Each row comes from the steps of one walk. Every step used is in the known rows, and no mark comes twice. Write the walk behind each row, first mark first.
Known rows:
kereg-tope-rodumi-limenen-mano-kufi: [.14 .25 .05 .14 -.07 .26 .38 -.05 .02 .34 -.14 -.20 -.30 .05 -.08 -.08 -.25 .02 -.07 .20 .01 .16 -.11 .03 .21 -.07 .21 -.02]
kufi-mato-kereg: [.03 -.40 .13 -.03 .28 -.17 -.11 .08 .10 -.62 -.01 .28 .14 .08 .20 .16 .36 -.01 -.06 .03 -.18 .08 .35 .09 -.36 .21 -.26 .13]
kufi-mato-kereg-tope-mano: [.20 -.21 .05 -.04 .28 -.02 -.07 -.02 .11 -.44 -.13 .18 .28 .08 .12 .12 .15 -.26 -.14 .13 -.24 -.03 .16 .18 -.41 .07 -.25 .05]
kereg-tope-mano-limenen-rodumi-kufi: [.06 .32 -.26 -.04 -.05 .26 .29 -.10 .04 .42 -.09 -.24 .18 -.05 -.28 -.31 -.34 -.35 .10 .01 -.05 -.18 -.48 .07 .06 -.18 .11 -.19]
limenen-rodumi-tope-mano-kufi-mato: [.15 -.04 .05 -.14 -.02 .02 -.18 -.06 .16 -.08 .18 .08 .41 .20 .07 -.02 -.33 .00 -.16 .14 .24 -.03 .16 -.07 -.07 -.17 .04 -.28]
rodumi-kufi: [-.27 -.39 .09 .04 -.02 .06 .21 .18 -.13 -.02 .09 .05 .20 -.13 -.19 -.12 .07 .27 .07 .00 -.03 .10 .01 .04 -.13 -.01 .03 -.28]
kufi-mato: [.04 -.37 .08 .11 .11 -.09 -.12 .02 .05 -.30 .15 .24 .08 .11 .11 .03 .29 .14 -.10 .06 -.05 .18 .31 -.09 -.45 .13 -.09 .06]
tope-mano-kufi-mato: [.37 .07 .09 -.11 .07 -.15 -.40 -.18 -.07 -.34 -.01 .17 .18 -.02 .14 .25 -.07 -.03 -.21 .09 .05 -.05 .11 -.08 .10 -.21 -.02 .13]
limenen-mano-kufi-rodumi-tope: [.01 -.06 .13 -.03 -.20 .14 -.11 -.17 -.14 .10 .13 -.06 -.05 -.07 -.33 .14 -.03 .11 -.06 -.39 .10 .32 .27 -.33 .36 -.19 .18 .10]
limenen-mano: [.06 -.11 -.07 .00 -.04 .03 -.03 .12 -.03 .01 .06 -.05 -.18 -.14 -.36 .27 .20 .10 -.09 -.33 -.01 .29 .25 -.10 .27 .04 .15 .09]
mano-kufi-mato: [.04 -.19 .37 -.01 -.09 .01 -.24 -.19 .00 -.31 .06 .26 .07 .05 .15 .01 .09 .20 -.07 .05 .06 .17 .23 -.35 .04 -.04 -.09 .22]
rodumi-limenen-mano-kufi-mato: [.29 .07 .18 -.13 -.03 -.18 .02 -.10 -.20 -.27 .06 -.02 -.06 -.14 .17 .35 .11 .14 -.15 .14 -.07 .28 .15 -.11 .20 -.04 .04 .16]
mano-kufi-mato-kereg: [.03 -.21 .42 -.11 .02 -.06 -.24 -.14 .03 -.56 -.06 .28 .10 .02 .24 .12 .16 .08 -.02 .02 -.03 .09 .26 -.21 .12 .04 -.24 .28]
limenen-mano-kufi-mato-kereg: [.11 -.21 .31 -.15 .01 .12 -.11 -.11 .01 -.42 -.07 .08 .00 -.14 -.15 .36 .24 .03 -.06 -.17 -.05 .29 .43 -.15 .46 -.02 -.03 .31]
tope-mano-limenen-rodumi-kufi-mato: [.15 .21 -.29 -.16 .16 -.08 .08 -.08 .01 -.03 .07 -.15 .19 -.07 -.03 -.03 -.08 -.26 .14 .07 .02 -.19 -.19 .21 .10 -.13 .12 -.10]
kereg-mato: [.00 .03 .16 .23 -.07 -.41 .06 .15 .14 .04 .42 .07 .02 -.01 .02 -.22 .06 .04 -.06 .02 -.09 .14 -.28 -.33 -.46 .26 -.08 .01]
limenen-mano-kufi: [.07 -.01 .19 -.08 -.18 .14 -.12 -.07 -.05 -.04 -.02 -.01 -.16 -.18 -.29 .27 .07 .14 -.06 -.31 .08 .30 .23 -.28 .60 -.09 .13 .22]
mano-kufi: [.01 .02 .27 -.02 -.21 -.04 -.27 -.09 -.04 -.10 .02 .17 -.10 -.02 .04 .00 -.06 .23 -.04 -.14 .13 .09 .02 -.40 .32 -.05 -.04 .17]
limenen-rodumi-kufi: [-.20 -.19 .04 -.08 .09 .15 .43 .17 .17 .23 .35 -.13 .04 .02 -.11 -.20 -.20 .19 .00 -.09 .08 -.01 -.13 -.03 .13 -.12 .15 -.42]
mato-kereg-tope-mano: [.22 .10 -.10 -.09 .19 -.08 -.08 .11 .08 -.23 -.28 .07 .11 -.01 -.03 .13 -.05 -.32 -.12 -.11 -.24 -.18 -.15 .16 -.04 .05 -.21 -.01]
kereg-tope: [-.03 -.01 -.03 .18 -.15 .19 .09 .02 .06 .30 -.05 .04 -.04 .08 -.21 -.24 -.11 -.06 -.10 -.10 -.08 .07 -.16 -.22 -.25 .04 -.02 -.07]
mato-kereg-tope: [.00 -.06 .03 -.01 .08 .01 .04 .13 .11 -.18 -.22 .10 .02 .03 -.04 -.01 .04 -.19 -.03 -.16 -.24 -.05 -.08 .02 -.09 .16 -.23 .02]
rodumi-kufi-mano-limenen-kereg: [-.64 -.33 .02 -.06 -.28 .00 .10 .04 -.10 .21 .03 -.11 .00 -.25 -.05 -.05 .11 .24 .39 -.24 -.02 -.23 -.15 .04 .04 -.02 .00 -.08]
mano-limenen-kereg-tope-rodumi: [-.25 .34 -.12 .18 -.09 .37 .03 -.16 .02 .50 -.18 -.16 -.40 .11 -.05 -.35 .14 -.17 .21 -.01 .13 -.11 -.10 -.01 .18 .12 .01 .35]

Which walk is each row?
[-.05 -.03 .17 .04 -.22 -.01 -.25 -.22 -.15 .08 .19 .11 .07 .12 .01 -.18 -.20 .17 -.03 -.25 .15 .13 .06 -.44 .02 -.18 .03 .01]  mano-kufi-rodumi-tope
[.13 .36 -.36 -.17 .10 -.12 .06 .00 -.02 .10 .04 -.20 .09 -.11 -.09 -.05 -.17 -.24 .16 -.06 .06 -.25 -.33 .17 .27 -.13 .15 -.14]  tope-mano-limenen-rodumi-kufi
[.27 .34 -.01 -.04 .07 -.02 -.13 -.08 -.17 .19 -.03 -.07 -.11 .04 .32 .12 -.06 -.08 -.40 .25 -.04 -.13 -.16 .02 -.09 -.09 -.10 .08]  rodumi-limenen-kereg-tope-mano
[.05 .26 .08 .23 .23 -.18 .21 .13 .05 .22 .24 -.13 -.47 .16 .40 -.04 .04 .18 -.17 .40 .10 .00 -.03 .17 -.10 .14 .09 .05]  tope-rodumi-limenen-kereg-mato
[.01 .11 -.22 -.01 -.18 -.07 -.57 -.03 -.20 -.01 -.21 .10 .37 .06 -.02 -.02 .03 -.13 .06 .11 .22 -.08 .19 .12 -.23 .05 -.09 .00]  rodumi-tope-mano-limenen-kereg
[-.49 .07 -.20 .09 -.31 .00 -.02 -.06 .13 .48 -.08 -.17 -.50 -.04 .06 -.05 -.01 .05 .38 -.31 .04 -.33 -.20 -.01 .10 .08 .06 .18]  kufi-mano-limenen-kereg-tope-rodumi
[.15 -.11 -.19 .01 -.12 -.21 -.48 .14 -.14 -.18 -.11 .21 .49 .08 -.06 .09 -.10 .03 -.10 .10 .15 .02 .24 .11 -.42 .01 -.03 -.28]  rodumi-tope-mano
[.19 .40 -.31 .06 -.11 .07 -.03 -.11 -.05 .27 -.22 -.09 .06 -.03 -.22 -.18 -.16 -.37 .05 -.06 -.07 -.13 -.38 -.01 -.08 -.04 .02 .04]  kereg-tope-mano-limenen
[-.37 -.31 -.01 -.15 -.07 -.02 .39 .19 .23 .28 .37 -.18 -.03 -.08 -.06 -.04 -.28 .28 .13 -.28 .03 -.19 -.23 -.03 .12 -.15 .17 -.48]  limenen-rodumi-kufi-mano
[.25 .19 -.20 .07 -.01 .08 -.07 -.01 .00 .21 -.12 .00 .10 .03 -.19 -.06 -.23 -.23 -.21 -.04 -.09 -.08 -.24 -.03 -.17 -.11 .02 -.12]  kereg-tope-mano
[.28 .13 .07 .02 -.07 .19 -.13 -.23 .01 .06 -.13 .07 .21 .05 -.07 -.06 -.23 -.20 -.22 .11 -.05 -.03 -.12 -.16 -.07 -.21 -.04 .04]  kereg-tope-mano-kufi-mato
[-.03 -.01 -.01 .09 .20 .10 .22 .18 .20 -.07 -.25 .02 -.18 .10 -.01 -.05 -.02 -.14 .02 -.03 -.14 -.06 -.02 .23 -.01 .17 -.10 -.03]  mato-kereg-tope-rodumi
[-.47 -.01 -.17 -.04 -.35 -.24 -.28 -.03 .02 .24 .03 -.06 -.39 -.14 .12 .12 .15 .12 .36 -.47 .02 -.32 -.14 -.14 .11 .11 -.06 .25]  kufi-mano-limenen-kereg
[-.24 -.25 -.01 .20 .18 .14 .44 .25 .03 .13 .04 -.08 -.16 .05 -.12 -.15 .00 .34 .13 .17 .11 .08 .11 .34 .02 .00 .25 -.30]  tope-rodumi-kufi
[-.57 -.34 -.09 -.05 -.31 -.17 .20 .12 -.10 .10 .03 -.09 .08 -.31 -.14 -.06 .03 .24 .50 -.25 -.09 -.16 -.25 .05 -.05 .02 .06 -.20]  rodumi-kufi-mano-limenen
[.13 .17 -.17 .17 .22 -.26 .23 .23 -.04 .02 .06 -.08 -.44 .12 .28 .06 -.02 .25 -.04 .28 .07 .05 .00 .28 -.03 .11 .19 -.13]  tope-rodumi-limenen
[-.17 .05 .11 .22 .08 .53 .03 -.05 .13 .55 -.05 -.07 -.41 .24 .00 -.20 .02 .04 -.24 .07 .15 -.06 .13 .00 .06 -.03 .02 .14]  limenen-kereg-tope-rodumi
[-.23 -.46 .11 .13 .36 .11 .45 .21 .09 -.22 -.02 .01 .01 .08 .05 -.05 .17 .22 .13 .32 -.03 .07 .31 .49 -.13 .07 .08 -.22]  tope-rodumi-kufi-mato-kereg
[-.15 .00 .16 .13 -.06 .46 -.15 -.10 .05 .44 -.02 .02 -.21 .16 -.02 -.16 .06 -.02 -.30 -.08 .07 -.04 .08 -.22 -.04 -.02 -.12 .20]  limenen-kereg-tope
[.26 .14 -.10 -.07 .01 -.29 .05 .12 -.21 -.11 .08 -.10 -.18 -.17 .05 .36 .12 .14 -.16 -.01 -.10 .23 .03 .02 .09 .05 .09 .02]  rodumi-limenen-mano
[.28 .42 .15 -.10 -.01 .04 -.19 -.21 -.19 .17 -.08 -.05 -.12 .02 .35 .12 -.14 -.04 -.38 .25 .01 -.14 -.16 -.11 .12 -.17 -.11 .16]  rodumi-limenen-kereg-tope-mano-kufi
[-.27 -.01 -.08 -.15 .10 .03 .34 -.01 .10 -.09 .08 -.14 .08 -.04 .00 -.25 .09 -.16 .41 -.02 -.06 -.10 -.16 .11 .13 .12 -.04 -.01]  mano-limenen-rodumi-kufi-mato-kereg
[.08 .09 -.32 .01 -.21 -.25 -.47 .05 -.20 -.12 -.21 .13 .46 .02 -.10 -.03 -.05 -.13 .16 .09 .17 -.03 .09 .13 -.32 .08 -.04 -.12]  rodumi-tope-mano-limenen
[-.25 -.60 .21 .06 .09 .11 .25 .07 -.09 -.22 .14 .12 .39 -.06 -.07 -.11 .21 .26 .03 .20 -.08 .17 .22 .10 -.40 -.01 -.03 -.22]  rodumi-kufi-mato
[.27 .50 -.44 -.15 .10 -.24 -.12 -.03 .03 .08 .05 -.16 -.08 -.03 -.02 .03 -.14 -.29 .09 -.15 .08 -.25 -.31 .07 .28 -.07 .14 .00]  tope-mano-limenen-rodumi
[.29 .07 .22 -.22 .06 -.24 .01 -.05 -.17 -.47 -.03 .01 -.03 -.17 .22 .44 .16 .05 -.12 .13 -.15 .21 .18 .01 .25 .02 -.08 .21]  rodumi-limenen-mano-kufi-mato-kereg
[-.26 .00 -.11 -.06 -.01 .08 .34 -.05 .07 .10 .17 -.17 .05 -.02 -.07 -.34 .05 -.07 .38 .00 .03 -.04 -.18 -.01 .08 .05 .08 -.05]  mano-limenen-rodumi-kufi-mato
[.01 .17 -.10 .06 -.21 -.20 -.46 -.02 -.13 .03 -.05 .08 .45 .06 .00 -.15 .01 -.19 .06 .22 .17 -.06 .02 .02 -.43 .12 -.13 .01]  rodumi-tope-mano-limenen-kereg-mato
[.16 .34 -.20 -.17 .16 -.01 .07 .02 .18 -.08 -.22 -.10 .02 -.01 -.03 -.02 -.16 -.49 .08 -.15 -.18 -.28 -.34 .15 .17 .05 -.13 .03]  mato-kereg-tope-mano-limenen-rodumi
[.21 .09 .06 .07 .17 -.05 .26 .02 -.03 -.10 .03 -.11 -.36 .03 .18 .24 .05 .23 -.05 .32 .08 .24 .25 .22 .24 -.01 .24 .06]  tope-rodumi-limenen-mano-kufi-mato
[.01 -.31 .11 .12 .30 .11 .18 .04 .20 -.32 -.11 .14 .03 .18 .12 -.02 .19 -.10 -.02 .20 -.18 .06 .25 .22 -.38 .16 -.17 .04]  kufi-mato-kereg-tope-rodumi
